Each row comes from the steps of one path. Every step used is in the known rows, and no mark comes twice. Write the path behind each row, first mark first.
Known rows
pimum peki samo: [-0.92  0.60 -0.10  0.73  0.65  0.31  0.06 -2.35  1.00  0.06  1.79 -0.87
 -0.16  0.18 -3.53  2.51 -0.54  0.00  1.88 -0.61 -1.03]
kido bitot pamab kifa pimum peki samo: [-3.54 -1.40 -0.32  0.39  2.43 -0.17 -3.35 -1.16 -1.42 -0.82 -0.84 -0.21
 -0.22 -0.11 -2.34  0.64 -1.19  0.49  1.17 -1.39  0.13]
bitot pamab kifa: [ 3.03  0.03 -0.21 -0.56  1.61  2.24  0.68  2.42  0.76 -0.83 -0.27  0.09
  0.09 -0.44  1.03 -1.45  0.62 -0.79  1.29  0.67  1.40]
pimum peki kifa: [-0.66  0.19 -0.56  0.70 -0.06 -0.81  3.16  0.90 -0.63 -0.59  2.17  0.52
  0.36  0.05 -1.22  0.47 -0.29  0.47  0.77  2.20 -1.59]
biti loko pamab kifa samo: [ 0.49 -0.34  1.35 -1.05  4.25  1.20 -1.10 -2.29  1.32 -0.02 -1.20 -2.19
 -0.63 -0.28  2.71 -0.81  0.07 -1.20 -1.67 -2.55  1.74]
pimum samo peki: [-0.91  0.85 -0.20 -0.27 -3.48 -1.39  0.58 -0.61  0.19  1.19  1.09  1.23
  0.88  0.46 -1.54  1.78  0.08  0.30  0.64  0.99 -0.73]
kido bitot pamab: [-0.27 -0.03 -0.42 -1.33  0.52 -0.88 -1.01  1.84 -1.17 -0.35 -0.71  2.48
 -0.92 -0.11  0.55  0.01 -0.70 -0.73  2.92  2.34  1.36]
bitot pamab: [ 2.45  1.05 -0.02 -0.32  0.21  0.81  0.51  1.50  0.82 -0.15 -0.15  1.75
 -0.74 -0.24  0.33  0.05  0.04 -0.84  2.15  1.36  1.72]
biti pamab: [ 0.25  0.33  0.32 -0.05 -0.11 -0.72  2.40  0.76 -0.14 -0.80  1.13  0.33
 -0.32  0.17  0.00  1.30 -0.62 -1.17  0.59  1.10  1.10]
kido bitot pamab kifa: [ 0.33 -1.04 -0.60 -1.52  1.91  0.59 -0.84  2.84 -1.26 -1.00 -0.76  0.74
 -0.11 -0.29  1.21 -1.43 -0.14 -0.71  2.06  1.58  1.12]
bitot pamab kifa samo: [ 0.65 -0.31  0.47  0.01  1.55  1.95 -1.22  1.93  1.58 -0.38 -1.08 -1.49
  0.80 -0.64  1.31 -0.92  0.09 -0.96 -0.08 -1.23  2.47]
loko pamab kifa pimum peki: [-2.47 -0.99 -0.21  0.44  1.67 -0.44 -0.18 -0.65  0.68 -0.35 -1.41 -0.98
 -0.79  0.54  0.77 -0.47  0.34  0.55 -2.05  0.06 -0.72]
kifa pimum peki samo: [-4.01  0.09  0.01  1.49 -0.83  0.15 -0.65 -3.19  0.21  0.06  0.78  0.56
 -0.70  0.08 -2.75  3.27 -0.86  0.59 -0.14 -1.38 -0.84]
biti loko pamab kifa samo peki: [ 0.62 -0.08  1.32 -0.60  3.26  0.24 -0.58 -3.40  1.69  0.27 -1.45 -1.42
  0.05  0.17  1.28 -0.53 -0.06  0.17 -0.60 -3.52 -0.39]
loko pamab: [ 1.60  0.34  0.19 -0.84  1.07  0.31  0.86  0.39  1.44  0.33 -1.03  0.82
 -1.62  0.49  1.43  0.33  0.73 -0.92  0.19  1.72  0.52]
samo kifa: [ 3.82  0.76 -0.68 -0.38 -0.34  0.23  1.18  2.48 -0.33  0.22  0.91  0.74
 -0.79 -0.41  1.02 -1.87  0.91  0.17  0.55  1.59 -1.19]
bitot pamab kifa pimum samo peki: [-0.93 -0.13 -0.04  0.39 -2.08 -0.14 -1.45 -0.03 -0.18  0.47 -1.00  1.17
  0.98  0.06 -0.45 -0.16  0.10  0.67 -0.86 -0.80  0.71]
pamab kifa: [ 0.33 -0.54 -0.43 -0.67  0.11  2.38  2.09  1.92  0.33 -0.75  0.78 -0.06
  0.27 -0.29  1.59 -0.37  0.85 -0.59 -0.05  0.92 -0.21]
kifa pamab: [ 2.78  1.15  0.53  0.27 -2.07 -0.36  1.94 -0.67 -0.24 -0.28  0.04  0.56
  0.22  0.29  0.59 -0.21 -0.38 -0.44  0.96  0.89  1.26]
pimum kifa pamab: [ 4.49  0.62  0.15  0.11 -1.32 -1.30 -0.68  1.30 -1.86  0.23 -0.39 -1.35
  0.53 -0.20  0.23 -1.10 -0.41 -0.50  1.04  0.98  1.42]
biti pamab kifa samo peki: [-1.46 -0.75  0.83  0.77  0.20 -0.43  1.11 -0.01  1.00 -0.75 -0.04 -2.13
  1.93  0.23 -0.50  0.75 -0.71  0.03 -0.50 -2.51 -0.16]

Write each row's path
[ 4.39  0.70 -0.16  0.07  0.84  1.62 -0.25  0.45  0.15  0.45  1.10 -0.06
 -0.99 -0.48 -1.13 -0.44  0.81 -0.08  1.18 -0.56 -1.23] => peki samo kifa
[-0.91 -0.15  0.85 -0.66  0.58 -0.87 -1.35 -4.13 -0.39  0.84 -1.11  0.46
 -0.41  0.39  0.94 -0.09  0.06  0.45 -2.39 -2.07 -0.08] => biti loko pamab kifa pimum samo peki
[ 2.03 -0.67  0.03 -1.01  2.47  1.79  1.01  1.43  1.41 -0.29 -1.11 -0.82
 -0.74  0.32  2.20 -1.13  1.30 -0.89 -0.49  1.03  0.22] => loko pamab kifa
[ 6.60  1.45  0.10  0.34 -1.15 -1.16  1.15  1.01 -0.96  0.08  0.02 -0.26
 -0.05  0.01  0.80 -3.24  0.30  0.39  0.76  0.86 -0.04] => samo kifa pamab
[ 5.78  1.64  0.25  1.52  0.92 -1.81 -0.63 -2.24 -0.40  0.23  0.93 -2.65
  0.38  0.27 -3.61 -1.81 -0.47  0.99  1.93 -1.37 -1.15] => pimum peki samo kifa pamab
[ 2.91  0.91 -0.61 -0.63 -1.50 -1.15 -0.61  2.13 -0.87  1.21  1.36 -0.40
 -0.04 -0.28  0.16 -1.48  0.75 -0.30 -0.71  1.84  0.03] => pimum samo kifa
[-1.93 -1.02  0.29  0.90  2.92  0.96 -1.55 -2.69  1.26 -0.15 -1.24 -1.72
 -0.90  0.48 -1.40  0.91  0.22  0.27 -1.49 -2.00 -0.78] => loko pamab kifa pimum peki samo
[-0.73  0.43 -0.89  1.09 -1.04 -1.98  0.02  0.44 -1.04  0.20  0.59  0.50
 -0.81 -0.17 -0.31 -1.18 -0.09  1.64 -0.99  0.63 -2.17] => samo kifa pimum peki
[ 3.08 -0.04  0.65 -1.63  4.25  1.46  0.69 -1.58  0.55 -0.46 -0.36 -0.65
 -1.29 -0.06  2.39 -1.40  0.59 -1.03 -0.25 -0.70  0.62] => biti loko pamab kifa
[ 2.77  0.95 -0.53  0.82  1.63 -0.42 -0.69 -0.73  0.21  0.38  1.80 -1.70
 -0.38 -0.14 -3.35 -0.43  0.12  0.79  1.74 -0.67 -2.27] => pimum peki samo kifa
[ 0.04  0.41 -0.17  0.19 -2.99 -1.01  2.16  0.53 -0.96  0.71  1.68  1.79
  1.27  0.28 -1.35  1.13  0.20  0.47  0.06  1.69 -1.29] => pimum samo peki kifa
[-2.31  0.40  0.44  0.57 -2.34 -0.21  0.55 -0.88  1.52  0.64 -0.25  0.73
  0.81  0.14 -0.30  2.05 -0.40  0.63  0.48 -1.22 -0.95] => kifa samo peki
[-2.08 -0.88  0.25 -0.11  0.07  2.06  0.27  1.30  1.18 -0.31 -0.02 -1.65
  0.96 -0.50  1.89  0.26  0.28 -0.79 -1.54 -0.92  0.85] => pamab kifa samo
[-3.49 -0.68 -0.24  0.27 -3.61 -0.04 -0.03 -0.49 -0.61  0.52  0.03  1.02
  1.18  0.23  0.05  0.94  0.32  0.88 -2.25 -0.47 -0.91] => pamab kifa pimum samo peki
[-4.06 -1.39 -0.82 -0.04  1.20 -1.62 -1.99  0.82 -1.94 -1.03 -1.11  0.63
 -0.09 -0.05 -0.12 -0.78 -1.12  0.76  0.58  0.73  0.16] => kido bitot pamab kifa pimum peki
[-3.97  0.31 -0.06  0.48 -5.02 -1.44 -0.21 -1.47 -0.54  1.18  0.14  2.62
  0.36  0.36 -0.67  2.40 -0.28  0.87 -1.47  0.26 -0.63] => kifa pimum samo peki
[-4.52  0.10 -0.46  1.01 -2.03 -1.30  0.75 -1.05 -0.37 -0.12  0.58  1.36
 -0.58  0.14 -0.55  1.78 -0.72  0.87 -0.79  0.74 -0.84] => kifa pimum peki
[-3.54 -0.93 -0.23 -0.17 -2.62  0.92 -0.52  0.78 -0.91  0.22  0.27  0.26
  0.47 -0.27  1.45  0.69  0.39 -0.50 -3.42  0.49  1.20] => pamab kifa pimum samo
[-1.93 -0.60  0.25  0.38 -0.91  1.17  0.68  0.14  1.51  0.00 -0.27 -0.92
  1.68 -0.05  0.41  0.58  0.19  0.60 -0.39 -1.87 -1.26] => pamab kifa samo peki
[-3.62 -1.43 -0.39 -1.04 -0.74 -0.95 -3.39  1.65 -2.50 -0.05 -1.29  1.12
  0.10 -0.29  1.18 -0.42 -0.51 -0.62 -1.21  1.16  2.49] => kido bitot pamab kifa pimum samo
